What can hang from each mark:
lazet: limon
genagig: beso dosu duli
samilum: duli
dosu: genagig
limon: duli lazet
duli: duvis genagig limon lovu samilum
bamalob: duvis
vakol: duli
beso: genagig
duvis: bamalob duli
lovu: duli

Known rows, with every way that one mark hangs from another:
lovu{duli{duvis{bamalob} genagig{dosu} samilum}}: [  3   9  10  14  -1 -19   1   8   2  -6   8   3   5   8  -2  -4   2  18
  -4  22 -14 -22  14  11 -10   3  -1  28 -43]
limon{duli{genagig samilum}}: [ 15  -6   4  10 -10  -9   7   6   7   0 -18   8  23  -5   2  -3  11  13
  10  24   2  -3  -4   9  -3  -5   3  19 -36]
duvis{bamalob duli{genagig{beso dosu} lovu}}: [-30  -5   3  12  20  -4  -5  25   7 -17 -31  19  18   1  -3  15  -7 -24
  12   3  -2   4  20   6  11   6 -36  11 -46]
duvis{bamalob duli}: [ -7  -3   7   3   9  -9  -1   3  10   0 -21   3  22  -2  -3   9  -4  -6
  14  22  -4   7  11   0 -16  -5  16  33 -31]
samilum{duli{lovu}}: [ -2  -2  10   2  -4  11  13  20  19 -18 -34  10  26  -7  -6   8   1 -17
  17  13   0   7  -3   6   2  -3   3  14 -35]
limon{duli{genagig{beso} lovu}}: [ -9  -3   3  16   8  -1   5  30  15 -16 -31  22  26  -7  -9   5   5 -15
  17   3   8   4   8   5   8   2 -25   5 -44]
limon{duli{genagig{dosu} lovu} lazet}: [ -3   0  -2  15   6   5  13  17   8 -19 -35  10  18 -14   3  13   1 -13
   9  21  -6  -3  -5  16  16 -11 -21  12 -45]
vakol{duli}: [  6  -4  10  -1   4   3   7  17   7  -9 -23   3  23  -2  -1   1  -6   4
  11  23  -4  -4   2   0  -6   0   7  20 -36]
vakol{duli{samilum}}: [ 16  -7  12  -2  -8   1   5   7   0  -9 -20  -2  18   5   9   0   5  16
   6  28  -7  -6  -8   4  -4   0  16  25 -33]
duvis{duli{lovu}}: [ -2  -3   6  -1   8   2   5  13  19 -18 -35  12  27   2  -6  10   1 -14
  17  12   6   9  -4   9   1  -2   1  16 -33]
genagig{beso duli{duvis limon lovu samilum}}: [-10   9  28  -4   8   1   6  13   2 -11 -23  10  25  12  -6   8   2  12
   6  10  -3 -17 -15  11  -8  18   9  18 -27]
duvis{duli}: [  2  -7   6  -2   6  -6   4  10  11  -2 -28   7  27  -2  -1   6  -3  -1
  15  16   6   5  -1   2  -7  -2   7  18 -35]
samilum{duli{duvis{bamalob} genagig{beso} limon lovu}}: [-30   4  28   0  11   2  -4  10  10 -19 -21  25  16 -10 -20  15  -9 -24
   5  11 -17 -13  13  21  -4   4   7  22 -36]
limon{duli{duvis genagig{beso dosu} lovu}}: [-16   4  16  10  13  -3  -1  34  13 -15 -17  22  21  -7  -7  16   3 -13
   2 -11   3  -8   9   7   4   7 -37   1 -55]
dosu{genagig{duli}}: [ -5  -1   2   8   7  -7  16  31   5   6 -24   1  28   1   1  -3 -13   8
  21  16  10  -8   3  -9  -9  14 -18  10 -34]
beso{genagig{dosu duli{duvis{bamalob} limon lovu}}}: [-28  18  23   0  31   6   6  23   3  -3 -22   9  19  12 -10  17 -13  -2
   0   3 -11 -15   4   0  -9  13 -12  19 -36]
lazet{limon{duli{genagig lovu}}}: [  5   2  -9  13   3   4  17  12  18 -19 -36   9  21 -16  -2   7   7 -18
  19  26  -6   5  -2  14   6 -12   0  21 -30]
duvis{bamalob duli{genagig{beso} limon{lazet}}}: [-21 -10   8   6  17  -8   0  -4 -11  -7 -34  13  13 -13   0  15 -17 -11
  10  31 -18  -8   7  17   6  -3  11  27 -32]
bamalob{duvis{duli{genagig lovu samilum}}}: [  1   0   3   4  -4  -7   0  -2  12 -18 -30   7  17   6  -4   3   8 -17
  14  29  -2   2   6  13   2  -5  15  34 -24]
samilum{duli{duvis genagig{dosu} limon lovu}}: [-15   5  24  -7   8   9   3  13  15 -17 -28  24  20 -10 -13  15  -9 -17
   0  11  -8 -17  -6  25   8   3  -7   9 -44]
lazet{limon{duli{lovu samilum}}}: [ 20  -1   2   8  -8  10  17   4   7 -17 -33  -4  17  -2  15  16  22   1
  11  22 -10   8 -22   7   2 -12  18  29 -25]
lazet{limon}: [  0   0  -6   6   1   1  16  10   5  -2 -32  -1  23 -19   6   7  -8   0
  12  32 -14  -7  -2   8  -4  -2  10  21 -31]
limon{duli{duvis{bamalob} genagig{beso} samilum} lazet}: [ -7  -2  18  10  -4 -16   1  -5  -8  -7  -2   2   7 -16   5  12   7   5
   0  23 -23 -15  10  14 -12  -6  14  35 -37]
samilum{duli{limon lovu}}: [ -4  -2  18  -3   3  18   9  13  12 -16 -42  17  26  -3  -8  13  -1 -13
  11  17  -3   1 -16  11   5  -2  16  16 -31]
genagig{beso}: [-15  -5   7  10   8  -4   3  30   0   2 -27  12  29 -11  -3   4 -10   3
  11  10  -2  -7   9  -3  -3  13 -16   4 -45]

Rows:
[ -2  -4  17   8  -5  -9   5  11 -13  -7 -10   5  11 -15  16  17   5  11
  -6   9 -13 -20  -4  14   6   1 -14  13 -50]
limon{duli{duvis genagig{beso dosu} samilum} lazet}
[-21   9  10   2  10 -19  -5   0  16   1  -3  12  19 -19 -23  -4 -14  -5
   4  31 -17 -22  27  17 -24   1   6  29 -38]
duli{duvis{bamalob} genagig}
[-10 -11   7   8   5  -4  -3  23   0 -18 -34  18  20   7   9  11   2  -7
   8   2   5   0  -4  13  23  10 -36   0 -46]
duvis{duli{genagig{beso dosu} lovu samilum}}
[-12   7  26  -4   6   2  -2 -20  -4 -18 -20   2  10  -6  -4  19  -1   4
  -9  40 -34 -22 -14  30 -11  -5  40  41 -24]
duli{duvis{bamalob} limon{lazet} lovu samilum}
[ 12   5   6   3  -7  -2  12  -4  15 -21 -18   5  13 -11   3  11  17  -5
   6  25 -13  -8 -11  25  -3 -11  16  29 -29]
lazet{limon{duli{duvis genagig lovu samilum}}}
[-11  14  20  -7  17   0  10  14   5   7 -19   6  26   3  -8   8 -12  13
   3  16  -3 -22  -8   4 -14  14   2  18 -35]
genagig{dosu duli{duvis limon}}
[-11  -7  14   4   6  -4  -6  10 -15   1 -34  12  14   8  11  16  -2   1
   1  15  -4 -10   0   2  11  10  -2  20 -36]
bamalob{duvis{duli{genagig{beso dosu} limon samilum}}}
[ -5   5  14  -1  -1 -11  -1   3  16 -16 -13  16  20  -7 -14  -3  -1   0
   2  25  -8 -19   1  31  -5   4  -1  17 -38]
duli{duvis genagig lovu samilum}
[-24  12  10   3  14 -12  -4   3  24 -14 -10  16  18 -13 -27   0 -10 -17
   5  27 -16 -15  24  23 -16   0  -1  27 -37]
duli{duvis{bamalob} genagig lovu}
[-21  -8   3  11  13 -16  -4  13   4  -2 -23  16  21  -7  -6   4 -10 -13
  17  16  -3   0  25   4  -3   4 -10  21 -39]
duvis{bamalob duli{genagig{beso}}}
[  4  -7  10  -3   5  -1  -1  -7   8 -18 -41  21  22   8  -4   6   2  -3
   8  27   0  -3 -18  29  12  -2  10  18 -27]
duvis{duli{genagig limon lovu samilum}}
[  1  -3  14   1   0   9   8  -7  -7 -19 -41   6  19  -3   4  13  -1   8
   1  38 -20 -13 -28  28   9  -2  22  22 -27]
duli{limon{lazet} lovu samilum}
[-12  14  26  -3  16   1   5   6   1  -5 -18   5  18  16  -8   9  -3  10
   3  15 -15 -14  -4   8 -16   9  15  30 -24]
beso{genagig{duli{duvis{bamalob} limon lovu samilum}}}
[-16   5   3  11  10   2  15  35  11 -11 -34   8  30   4  -7   0  -4  -6
  24   8   7   1   6  -6   0  16 -19   8 -33]
genagig{beso duli{lovu}}
[-10  -3  11   2  13   0  -8  -5   2 -14 -35  16  15  13   0  14   0  -5
   2  25  -9  -3  -8  22  10  -2  -1  25 -33]
duvis{bamalob duli{genagig{dosu} limon lovu samilum}}
[  4   1  10   1  -5   1   2   1   9 -15 -31  -2  18  11   4  11  13 -11
  12  21  -2   6  -4   1  -4  -3  25  38 -22]
bamalob{duvis{duli{lovu samilum}}}
[ -7  -5   3   4  -3  -1  11  24   8  -3 -27  13  22 -16   0   2 -10  -8
  12  16  -1  -5   7   7  10   0 -21   6 -47]
samilum{duli{genagig{dosu}}}
[ -8  -3  14  -3  17  -2  -3  -6   3   2 -31   9  22   3  -7  14  -6  -1
   8  27  -9   1  -1   4 -13  -4  27  35 -26]
duvis{bamalob duli{limon}}
[ -1  -9  10   7  -1   0   2  22   2 -27 -28  15  17   5   2  -2   1  -3
   9  18  -4  -6   1  15  16   8 -16  10 -39]
vakol{duli{genagig{beso} lovu samilum}}
[ -1   5  31 -10   5   9   0 -20  -6 -29 -17  -3   3   4   1  19   1   3
  -9  39 -36 -20 -16  27  -8  -8  47  49 -22]
vakol{duli{duvis{bamalob} limon{lazet} lovu samilum}}
[-22   2  21  -1  16 -11  -5  14   2   0 -20  28  25 -15 -18   5 -18   2
  -1  14  -9 -27   7  20  -7  13  -5   5 -45]
duli{duvis genagig{beso} limon}
[  5  -5  -2  12  -1  -6  15   5   5  -7 -27   6  19 -23   0   3  -1  -2
  14  33  -8  -6   1  14   2 -14   4  21 -38]
limon{duli{genagig} lazet}
[-19  12  16   2  12  -3  11  30  16 -12 -17   8  28   1 -13   3  -4  -6
  16   2   4 -10   7   2 -12  18 -11  13 -35]
genagig{beso duli{duvis lovu}}
[-18   7  22  -5  14  -4   1 -15  -4  -2 -15   4  14 -19  -9  17 -16   4
  -4  39 -32 -25   1  20 -21  -5  37  39 -30]
duli{duvis{bamalob} limon{lazet}}
[-10  14  23  -3   6   1  12 -18  -1 -15 -19  -6  12   3  -4  11   0   8
   3  41 -27 -19 -14  21 -15  -2  40  47 -14]
genagig{duli{duvis{bamalob} limon{lazet} lovu samilum}}
